Each row was made from one small tree. Brackets hold a mark, then the marks that hang from it, in the order of their numbers. Every link used is in the known rows. Write each row's tree.
Known rows
(q961 q442): [-0.07  0.39  0.34  0.27  0.31 -0.26 -0.06 -0.04 -0.11  0.47  0.41 -0.02
  0.03 -0.02 -0.25 -0.01 -0.13 -0.06  0.18]
(q284 (q442 q842) (q730 q911 q961 q976)): [-0.45  0.27  0.25  0.07  0.13 -0.21  0.37  0.32  0.62  0.63  0.27  0.43
 -0.26  0.31 -0.03  0.09  0.16 -0.21  0.13]
(q730 q842 q911 q976): [-0.15  0.40  0.09  0.21  0.11 -0.09  0.53 -0.09  0.16  0.41  0.29  0.25
 -0.30  0.25 -0.17  0.13  0.16  0.01  0.47]
(q518 q842 q911): [-0.07  0.37  0.18  0.14  0.50 -0.23  0.11 -0.07 -0.22  0.57  0.39 -0.09
 -0.23 -0.03 -0.15  0.17  0.12 -0.16  0.28]
(q730 (q961 (q442 q842)) q976): [-0.28  0.05  0.35  0.39  0.14 -0.22 -0.06  0.15  0.41  0.47  0.30  0.28
 -0.42  0.25 -0.21  0.02 -0.07 -0.17 -0.08]
(q49 (q911 q730)): [ 0.00  0.69  0.26  0.09  0.49 -0.10  0.18 -0.37 -0.10  0.52  0.40  0.08
  0.13  0.07 -0.15 -0.10  0.05 -0.15  0.46]
(q943 (q911 (q442 q842) q730)): [ 0.06  0.72  0.12  0.10  0.55  0.09  0.08 -0.60  0.29  0.44  0.38  0.02
  0.05 -0.01 -0.13  0.10  0.14  0.01  0.31]
(q518 q842 (q911 q442)): [-0.13  0.41  0.14 -0.07  0.50 -0.05  0.11 -0.31 -0.08  0.64  0.40 -0.21
 -0.15 -0.11 -0.10  0.18  0.13 -0.08  0.34]
(q730 q842 (q911 q442) q976): [-0.22  0.42  0.05 -0.03  0.11  0.10  0.51 -0.31  0.31  0.47  0.31  0.12
 -0.24  0.14 -0.10  0.12  0.18  0.09  0.55]
(q943 (q911 (q730 q842 q961))): [-0.09  0.72  0.17  0.36  0.54 -0.02  0.25 -0.45  0.20  0.49  0.26  0.17
 -0.23  0.11 -0.16  0.18  0.05 -0.13  0.19]
(q49 (q284 (q730 q842 (q961 q442)))): [-0.32  0.46  0.32  0.16  0.18 -0.22 -0.04 -0.09  0.15  0.44  0.27  0.11
 -0.22  0.27 -0.19  0.03 -0.22  0.03  0.14]
(q284 (q442 q842) (q730 q976)): [-0.44  0.24  0.26  0.00  0.03 -0.34  0.24  0.22  0.38  0.50  0.35  0.41
 -0.08  0.24 -0.11 -0.10  0.23 -0.16  0.16]
(q730 q842 (q911 q442) q961 q976): [-0.34  0.36  0.07  0.05  0.16  0.12  0.48 -0.27  0.52  0.56  0.26  0.16
 -0.39  0.20 -0.07  0.20  0.11 -0.01  0.37]
(q730 q976): [-0.20  0.33  0.19  0.10  0.11 -0.24  0.25 -0.07  0.11  0.43  0.38  0.20
 -0.11  0.13 -0.18  0.11  0.10 -0.08  0.29]
(q943 (q911 q442 (q730 q961 q976))): [-0.27  0.59  0.17 -0.04  0.37  0.13  0.18 -0.49  0.44  0.62  0.37  0.15
 -0.13  0.01 -0.08  0.29  0.12 -0.14  0.19]
(q911 q442 (q730 q842)): [-0.11  0.75  0.02  0.01  0.29  0.17  0.25 -0.61  0.15  0.63  0.33 -0.03
  0.01  0.03 -0.03 -0.10  0.10  0.07  0.51]
(q518 q911): [-0.03  0.37  0.16  0.24  0.42 -0.33  0.22 -0.19 -0.06  0.56  0.42  0.03
 -0.13  0.07 -0.21  0.19  0.11 -0.08  0.29]
(q943 (q911 q730)): [ 0.07  0.80  0.17  0.18  0.52 -0.10  0.13 -0.41 -0.03  0.47  0.40  0.06
  0.11 -0.04 -0.19  0.18  0.09 -0.08  0.31]
(q943 q911): [ 0.02  0.55  0.24  0.23  0.53 -0.32  0.15 -0.25 -0.04  0.29  0.40  0.04
  0.05 -0.03 -0.31  0.28  0.07 -0.09  0.23]
(q284 (q730 q842)): [-0.21  0.47  0.10  0.16  0.22 -0.28  0.33 -0.18  0.13  0.41  0.38  0.08
 -0.04  0.13 -0.10 -0.01  0.06 -0.03  0.33]
(q730 q842 q911 (q961 q442) q976): [-0.28  0.22  0.27  0.37  0.13 -0.06  0.25  0.08  0.27  0.53  0.24  0.25
 -0.50  0.26 -0.18  0.14 -0.07 -0.10  0.17]

Write each row's tree
[-0.25  0.32  0.02 -0.13  0.10 -0.04  0.37 -0.16  0.58  0.49  0.44  0.11
 -0.07  0.16  0.01  0.12  0.16  0.02  0.40] -> (q284 (q730 (q911 (q442 q842)) q976))
[-0.18  0.56  0.26  0.38  0.31  0.04  0.01 -0.22  0.12  0.68  0.26  0.11
 -0.25  0.15 -0.12 -0.10 -0.14 -0.12  0.13] -> (q911 (q730 q842 (q961 q442)))
[-0.27  0.43  0.31  0.39  0.30  0.00  0.07 -0.25  0.22  0.50  0.26  0.32
 -0.41  0.18 -0.18  0.12 -0.03 -0.20  0.04] -> (q943 (q911 (q730 q842 (q961 q442) q976)))
[-0.18  0.13  0.31  0.37  0.19 -0.11  0.11  0.19  0.44  0.52  0.29  0.25
 -0.44  0.27 -0.19  0.13 -0.08 -0.14  0.06] -> (q730 q911 (q961 (q442 q842)) q976)
[-0.41  0.53  0.14 -0.33  0.08  0.02  0.30 -0.21  0.53  0.62  0.35  0.08
 -0.11  0.21 -0.03  0.32  0.02  0.07  0.40] -> (q49 (q284 (q730 (q911 q442) q961 q976)))
[-0.37  0.25  0.17  0.26  0.13 -0.15  0.34 -0.09  0.33  0.44  0.24  0.30
 -0.45  0.28 -0.17  0.09  0.09 -0.13  0.17] -> (q730 q842 q961 q976)
[-0.45  0.51  0.07 -0.22  0.03  0.06  0.42 -0.28  0.54  0.55  0.26  0.17
 -0.27  0.32 -0.05  0.24  0.07  0.13  0.46] -> (q49 (q284 (q730 q842 (q911 q442) q961 q976)))
[ 0.00  0.66  0.07  0.00  0.36  0.12  0.11 -0.49  0.33  0.60  0.36 -0.02
  0.05  0.04 -0.02 -0.10  0.11  0.04  0.39] -> (q911 (q442 q842) q730)
[-0.40  0.48  0.51 -0.03  0.40 -0.33  0.08  0.04  0.28  0.44  0.24  0.36
 -0.03  0.36 -0.24 -0.07  0.02 -0.13  0.19] -> (q49 (q284 (q442 q842) (q730 q961)) q911)
[ 0.03  0.50  0.08  0.07  0.39  0.03  0.27 -0.29  0.35  0.46  0.36 -0.06
 -0.02  0.06 -0.11  0.11  0.09  0.10  0.45] -> (q730 (q911 (q442 q842)))
[-0.54  0.32  0.24 -0.01 -0.03 -0.28  0.39  0.12  0.20  0.52  0.29  0.41
 -0.13  0.23 -0.09 -0.12  0.23 -0.14  0.27] -> (q284 q442 (q730 q842 q976))
[-0.21  0.73  0.50  0.04  0.49 -0.02  0.05 -0.15  0.15  0.61  0.16  0.36
 -0.09  0.35 -0.24 -0.17  0.05 -0.13  0.30] -> (q49 (q284 (q442 q842)) (q911 (q730 q961)))
[-0.15  0.34  0.34  0.41  0.35 -0.05 -0.10 -0.12  0.37  0.48  0.33  0.31
 -0.36  0.19 -0.18  0.13 -0.03 -0.22 -0.08] -> (q943 (q911 (q730 (q961 (q442 q842)) q976)))
[-0.22  0.59  0.07 -0.18  0.12  0.15  0.20 -0.44  0.26  0.71  0.40  0.07
  0.03  0.02  0.00  0.00  0.17 -0.02  0.44] -> (q911 q442 (q730 q976))
[-0.28  0.75  0.24 -0.08  0.18 -0.18  0.41  0.01  0.03  0.53  0.23  0.24
  0.00  0.27 -0.19  0.00  0.09  0.11  0.53] -> (q49 (q284 q442 (q730 q842 q911)))
[ 0.00  0.47  0.19  0.15  0.54 -0.11  0.08 -0.43  0.29  0.25  0.38  0.01
  0.00 -0.02 -0.27  0.21  0.12  0.01  0.24] -> (q943 (q911 (q442 q842)))
[-0.24  0.28  0.11  0.04  0.22  0.08  0.32 -0.14  0.69  0.55  0.30  0.16
 -0.34  0.21 -0.07  0.22  0.11 -0.04  0.27] -> (q730 (q911 (q442 q842)) q961 q976)
[-0.04  0.53  0.32 -0.08  0.45 -0.08  0.06 -0.45  0.12  0.23  0.32  0.06
  0.04  0.19 -0.32  0.00  0.04  0.12  0.51] -> (q49 q284 (q911 (q442 q842)))
[-0.35  0.40  0.04  0.06  0.23  0.14  0.35 -0.52  0.44  0.84  0.32  0.20
 -0.48  0.23  0.03  0.11  0.23 -0.09  0.31] -> (q518 (q911 q442 (q730 q842 q961 q976)))
[-0.56  0.35  0.23  0.05  0.07 -0.16  0.52  0.21  0.45  0.67  0.23  0.43
 -0.32  0.30 -0.04  0.07  0.16 -0.17  0.24] -> (q284 q442 (q730 q842 q911 q961 q976))
[-0.04  0.35  0.27  0.48  0.48 -0.10 -0.11 -0.15  0.23  0.79  0.35  0.14
 -0.38  0.19 -0.10  0.02 -0.04 -0.17 -0.01] -> (q518 (q911 (q730 (q961 (q442 q842)))))
[-0.24  0.22  0.31  0.32  0.30 -0.30 -0.11  0.10  0.42  0.50  0.38  0.10
 -0.16  0.14 -0.10 -0.01 -0.17 -0.16 -0.09] -> (q284 (q730 (q961 (q442 q842))))
[-0.06  0.74  0.21  0.23  0.58 -0.07  0.12 -0.37  0.19  0.57  0.34  0.08
 -0.06  0.03 -0.14  0.27  0.03 -0.18  0.14] -> (q943 (q911 (q730 q961)))
[-0.30  0.61  0.34 -0.01  0.29 -0.17  0.22  0.18  0.41  0.58  0.22  0.28
 -0.09  0.35 -0.15  0.11  0.03 -0.01  0.26] -> (q49 (q284 (q442 q842) (q730 q911 q961)))
[-0.17  0.42  0.03  0.22  0.18 -0.07  0.39 -0.33  0.08  0.68  0.34  0.29
 -0.41  0.28 -0.07  0.03  0.25 -0.08  0.40] -> (q518 (q911 (q730 q842 q976)))
[-0.15  0.75  0.12  0.13  0.55  0.17  0.22 -0.67  0.35  0.54  0.29  0.07
 -0.16  0.02 -0.11  0.17  0.08 -0.06  0.27] -> (q943 (q911 q442 (q730 q842 q961)))
